Each row comes from the steps of one path. Every step used is in the known rows, and no mark comes twice. Write the path behind each row, first mark first.
(in the rows, 128 means zero)
Known rows:
U R S: [149 140 107 137 135 172 113  97 126 107  68 103 132 156 112]
Q U R S: [172 138 146 126 127 150 129 108 134 101 108 122 139 148 125]
Q U B K: [223 152 188 143 117  66 151 155 125 134 174 136 126 107 103]
U Q S: [108 131 127 111 158  94 138 144 118 116 112 113 138 128 145]
U R S Q: [145 170  95 128 140 143 125 101 112  90  71 104 162 153 150]
R U: [105 139 134 152  62 154 125  98 128 166 154 125 148 134 121]
R S Q K B: [109 190 141 114 156 145 168 102 142 104 105 136 226 142 148]
B U Q K: [101 158 189 112 151  98 139 139 116 110 170 131 126 109 149]
R S Q: [149 171 101 131 140 144 138  99 113 105  99 127 185 155 122]
S Q: [124 159 117 120 133  98 142 131 113 111 132 129 159 126 166]
B U Q: [125 144 165 120 157 129 132 134  98 119 170 104 115 115 132]
K B: [113 131 147 119 150 163 151 127 140 136 134 110 157 119 135]
K B U R S: [127 148 155 131 157 187 144  94 128 113 108  88 153 129 129]
U R S Q K B: [105 189 136 110 157 146 156 105 141  90  79 113 203 138 175]
S Q U B: [156 162 159 109 128  79 150 162 110 111 168 126 157 120 139]
Q K B U: [ 81 151 200 113 144 112 167 130 149 124 167 140 161  96 162]

Which path is each row?
[138 176 126 132 140 124 134  99 102  87 106 107 155 136 158] | B U R S Q
[218 184 178 135 122  38 164 158 110 117 177 138 159 105 141] | S Q U B K
[106 136 177 123 150 143 159 124 131 132 167 113 150 102 145] | K B U
[147 157 157 109 123  77 159 140 122 105 171 149 167 119 179] | S Q U
[ 76 182 190 105 148  84 180 132 134 108 171 142 191  94 200] | S Q K B U
[109 147 184 112 180 165 153 133 109 128 177  86 145 107 139] | K B U Q
[112 143 138 152  66 157 117 118 117 174 152 102 139 134  80] | R U B
[176 165 155 177  60 115 132 115 115 179 160 114 140 120  83] | R U B K
[120 186 118 119 134 112 133 105 130  83  72 131 174 146 167] | U R S Q K
[104 162 179 122 151 156 151  98 147 104 109 114 165 123 146] | Q K B U R S
[143 158 152 105 125  78 146 143 120  91 144 126 145 117 206] | S Q U R
[ 73 182 185 102 150  83 167 136 132  93 144 120 170  92 228] | S Q K B U R
[102 193 171 118 155 127 177  99 133 101 139 138 217 124 157] | R S Q K B U
[ 77 151 196 110 145 112 153 131 147 111 141 118 139  94 190] | Q K B U R
